What can hang from each mark:
zamo: pomab ruku
ruku: zamo
rofog: pomab tekav
tekav: zamo
nikib: pomab tekav
pomab: dalo nikib papuf zamo

Each row was made from one small tree. Brackets hold a mark, then the marks that hang from it, in alphabetical order. Every link used is in the known rows. Write each row's tree.
Known rows:
{zamo {pomab nikib} ruku}: [ -7.1   9.9  33.4  30.0  12.6 -27.2 -12.8   3.2 -41.3  12.8  13.0   8.8
  16.2  23.3 -27.1 -12.3 -57.1 -21.1  11.4]
{pomab dalo {nikib tekav}}: [ -5.9 -20.4   8.5  41.1  17.0  -7.2  -8.9 -10.8 -24.3   7.3   2.8 -27.8
  -8.1  21.6 -29.7   5.3 -38.1 -28.6  -2.9]
{nikib pomab}: [-10.9  -8.9   1.1  29.9  19.8 -16.3  -7.0 -10.6 -10.7  -6.0  18.4  -8.7
 -12.2  19.9  -1.4  -2.6 -18.3  -3.3  -1.0]
{nikib tekav}: [ -7.3  -9.5   2.7  20.5  25.9 -14.3 -14.2 -13.4 -18.1  -5.3   9.1  -1.0
 -12.9  14.9  -2.0  -0.7 -21.0  -7.1   0.4]
{tekav {zamo ruku}}: [ -2.3   6.7   2.5   1.6  -5.5  -8.9  -1.6   1.3 -20.0  10.3 -10.3   1.4
  -4.3   3.0  10.2  12.3 -42.1  11.7  -7.4]
{ruku {zamo {pomab dalo nikib papuf}}}: [ -1.1 -18.7  32.7  33.6 -42.4  15.3  29.0  11.7  -2.3  40.7   6.4 -21.4
  15.6   9.8 -42.3 -17.1 -27.4 -30.1  13.7]
{tekav {zamo pomab ruku}}: [  7.1   2.2  16.6   0.9  -2.0  -8.5  -9.3  10.9 -11.7   8.7   0.1  22.4
   9.0  15.0   0.9   2.0 -46.6   5.6   1.8]
{pomab dalo {nikib tekav} papuf zamo}: [ -6.8 -32.8   3.8  34.6   8.2  25.2  -5.3   1.8  -2.7  34.8   1.6 -48.2
 -18.5  30.8 -44.6   7.5 -30.8 -13.6  -1.2]
{ruku zamo}: [-15.6   8.1  12.1  17.1 -18.3  -9.0  17.8   4.0 -14.8  15.2   6.7  -0.2
   0.4 -15.7   9.8 -18.6  -8.3   0.6   5.0]
{pomab dalo nikib papuf zamo}: [ -3.4 -20.9   9.6  25.0 -22.8  28.4   4.9   2.6  -1.6  42.8   1.3 -45.2
  -8.9  13.3 -40.0  -1.9 -27.5 -15.6   3.6]
{pomab dalo nikib}: [ -3.3  -9.6  14.5  31.5 -15.7  -3.1   2.5 -10.7 -25.0  14.3   1.7 -24.2
   2.1   5.0 -26.1  -4.8 -34.8 -30.8   3.0]
{rofog {tekav zamo}}: [  3.2  -2.2  -2.2  24.1 -11.8  11.3  -6.6   3.0  -6.7  -7.2 -15.1  -3.6
   3.6  11.0  15.9  -8.4 -24.1  20.7   5.9]
{pomab dalo nikib {zamo ruku}}: [-12.1  -6.8  15.4  24.6   9.0   1.9  -8.1  10.7 -32.9  40.3   5.3 -32.5
  -6.2  17.9 -24.7   3.5 -40.9  -4.7  -2.0]
{pomab {nikib tekav}}: [-13.8   0.1   6.0  44.2  26.2 -22.6 -14.9 -10.2 -31.4  -3.3   3.3 -11.4
  -5.7  17.1 -18.8  -3.7 -41.7 -18.1   0.1]
{rofog {pomab zamo}}: [ -5.4  -3.7   5.1  15.1  13.4  14.6 -15.8  -0.3  -5.7   7.1   4.5 -10.3
   0.8  19.6   6.4 -24.8 -11.9  21.3  15.9]
{zamo pomab ruku}: [  2.6   0.3  28.7   6.4  13.6 -18.8 -11.2   0.6 -28.1   9.5  20.1  20.0
   8.8  20.7  -9.1  -8.1 -36.5  -9.5  11.9]
{pomab dalo {nikib {tekav zamo}} papuf}: [  3.5 -31.0  -3.0  31.7 -15.1  20.8   5.4  -6.1   2.2  20.5 -20.5 -42.4
  -9.6  21.3 -35.0  22.6 -49.5 -17.3 -11.1]
{rofog {pomab dalo}}: [  6.8 -25.7  14.1  13.6  -6.9  18.5   1.6 -17.3 -10.4   4.8   2.5 -19.9
   7.8  21.4  -4.4 -11.7 -15.2  -6.6  14.5]
{rofog {pomab dalo nikib zamo}}: [ -4.4 -16.4  12.0  34.2   2.3  21.6 -11.3   0.7 -12.4  21.1  -2.9 -35.4
   5.9  25.9 -19.0 -20.3 -28.1   0.3  11.6]
{tekav {zamo {pomab nikib papuf} ruku}}: [  4.6  -0.2  21.1  22.2 -19.6   0.6   2.7  10.2 -13.0  24.4 -10.0  -5.4
  12.4  21.7 -31.5   5.9 -66.4 -10.6   4.5]
{zamo pomab}: [  6.2  -1.1  21.8  10.4  -1.7 -10.4 -11.5  -3.8  -8.8  -2.6  18.8  22.0
   8.2  11.6  -7.9 -22.8 -24.5 -14.3  16.3]

Write each row's tree:
[ -8.2 -39.1   4.2  16.9  15.0  22.6   3.5   7.5   0.6  45.4  16.9 -46.4
 -24.3  42.4 -27.1  21.7 -20.1   8.3  -5.4]
{nikib {pomab dalo papuf {zamo ruku}}}
[ -6.3 -18.1 -18.4  35.6  35.8 -10.4 -15.5  -2.5   6.7 -15.9  -2.8  -9.7
 -20.3  29.3   6.6  16.3 -33.5  15.5 -16.4]
{nikib pomab {tekav zamo}}
[ 19.7 -30.3  18.7  -5.3 -29.5  25.7  12.2   7.5   6.1  32.9  -2.7  -9.0
   4.7  26.3 -26.2  17.6 -42.8  -8.5   2.2]
{tekav {zamo {pomab dalo papuf} ruku}}
[ -1.2  -8.1  26.6  13.3 -30.7   7.0  22.3  10.7   5.2  27.0  13.5   4.6
  10.3   2.6 -16.3 -23.7 -11.2  -9.6  17.6]
{ruku {zamo {pomab papuf}}}
[  6.4 -23.5  36.7  22.5 -16.4   6.4   7.6   1.0 -24.1  37.6   9.5 -23.2
  11.3  32.3 -51.4   5.3 -53.0 -36.2  11.2]
{zamo {pomab dalo nikib papuf} ruku}
[-11.5  -0.8   7.6  26.8 -11.2  11.0  -3.0   2.6  -8.1  31.2   1.1 -30.7
  -8.8   9.3 -30.6  -9.9 -32.0  -6.1   5.2]
{pomab nikib papuf zamo}
[-15.7   1.2  22.5  50.3  18.3 -22.3  -1.9  12.6 -18.5   9.4   8.8   7.5
  12.4  14.7 -18.9 -24.7 -35.8 -12.8   9.9]
{ruku {zamo {pomab {nikib tekav}}}}
[ -2.9 -36.4  -9.1  27.0  39.7  -2.5  -8.5   2.8  -4.9   7.8  -0.6 -26.5
 -21.1  43.0  -4.7  37.5 -41.1  10.7 -21.1]
{nikib {pomab dalo} {tekav {zamo ruku}}}
[ -3.7 -10.9   7.7  32.6  19.8  25.9 -21.1   6.3 -10.6   1.2   2.5 -14.6
   9.0  37.5  11.9 -31.6  -7.1  36.7  24.9]
{rofog {pomab zamo} tekav}
[-12.8  13.8  28.9  40.5 -14.0 -19.0   9.0  14.1 -18.3  15.8   9.8  10.2
  19.6  -2.6 -15.6 -33.2 -32.0 -16.3  14.5]
{ruku {zamo {pomab nikib}}}
[  5.0 -50.8 -15.5  27.5   7.7  24.7   4.4  -5.3  23.0  10.6  -6.0 -39.6
 -24.3  39.3 -19.9  32.0 -29.1  -0.3 -16.5]
{nikib {pomab dalo papuf} {tekav zamo}}
[ -2.2 -40.8  -2.2  20.3   1.2  30.9   3.2   0.7  18.4  33.1  17.5 -44.8
 -24.5  33.3 -25.1   7.9  -6.5   3.0  -3.2]
{nikib {pomab dalo papuf zamo}}
[-22.3   1.2   7.0  37.1  48.4 -15.5 -26.0  10.6 -39.8  21.8   4.9 -18.3
 -13.0  29.6 -17.8   4.0 -48.6   7.1  -5.3]
{pomab {nikib tekav} {zamo ruku}}
[ -5.1 -52.9  -9.1  29.6  33.1  26.9  -7.2   1.0  18.5  26.5  17.1 -45.8
 -32.6  50.2 -30.4  18.6 -10.7   4.1  -8.3]
{nikib {pomab dalo papuf zamo} tekav}
[ -8.7  -2.4  26.4  39.9  42.8 -29.9 -21.9   2.5 -41.2   5.7  13.0   6.7
   7.1  39.4 -28.0  -2.1 -60.4 -18.4   6.1]
{zamo {pomab {nikib tekav}} ruku}
[ 10.3 -24.3  29.2  27.5 -28.2  13.8   8.7  -4.9  -4.8  25.7   9.1 -20.6
  10.7  25.3 -51.3  -8.8 -39.9 -42.8  14.7]
{zamo {pomab dalo nikib papuf}}
[  1.9 -40.2   4.8  24.7  -9.1  16.9  14.1 -13.9   8.2  19.2  15.0 -40.4
 -16.7  30.4 -28.6  13.7 -14.1 -17.0  -1.3]
{nikib {pomab dalo papuf}}
[ 21.0 -43.6   5.6   9.2 -12.0  29.1   0.2   1.6  24.4  14.9  -2.7  -9.6
  -3.9  32.4 -27.4  14.5 -33.3 -12.1  -0.7]
{nikib {tekav {zamo {pomab dalo papuf}}}}
[ -6.5  -9.2   1.2  33.1   7.2  -3.7  -0.4   1.7 -22.6  20.3 -20.1 -27.2
  -8.8  24.7 -24.3  28.2 -66.5  -2.0  -9.8]
{pomab {nikib {tekav {zamo ruku}}} papuf}
[ -0.7 -28.2  12.3  -3.7  -9.4  29.0   6.2   5.7  -7.4  51.8  10.2 -36.2
 -15.4  22.5 -25.6  14.1 -21.2   1.2   0.7]
{pomab dalo papuf {zamo ruku}}
[-19.9  13.5  13.2  28.1  17.6 -13.3 -15.6  11.7 -38.3  29.0   4.0 -16.2
  -5.4  13.9 -13.2  -4.4 -44.1   4.5   0.1]
{pomab nikib {zamo ruku}}
[  3.4 -35.9  15.4   4.1  -1.6  40.6   3.3   2.3  -8.0  45.4   2.8 -42.1
  -2.8  38.4 -20.2   3.7 -20.9  13.1  12.2]
{rofog {pomab dalo papuf {zamo ruku}}}
[ 11.6 -44.3  18.5  30.1 -17.9  47.4   9.3 -11.0  -5.1  13.1  -4.4 -42.6
  12.8  46.4 -16.6 -10.4  -9.6   1.5  27.2]
{rofog {pomab dalo papuf} tekav}
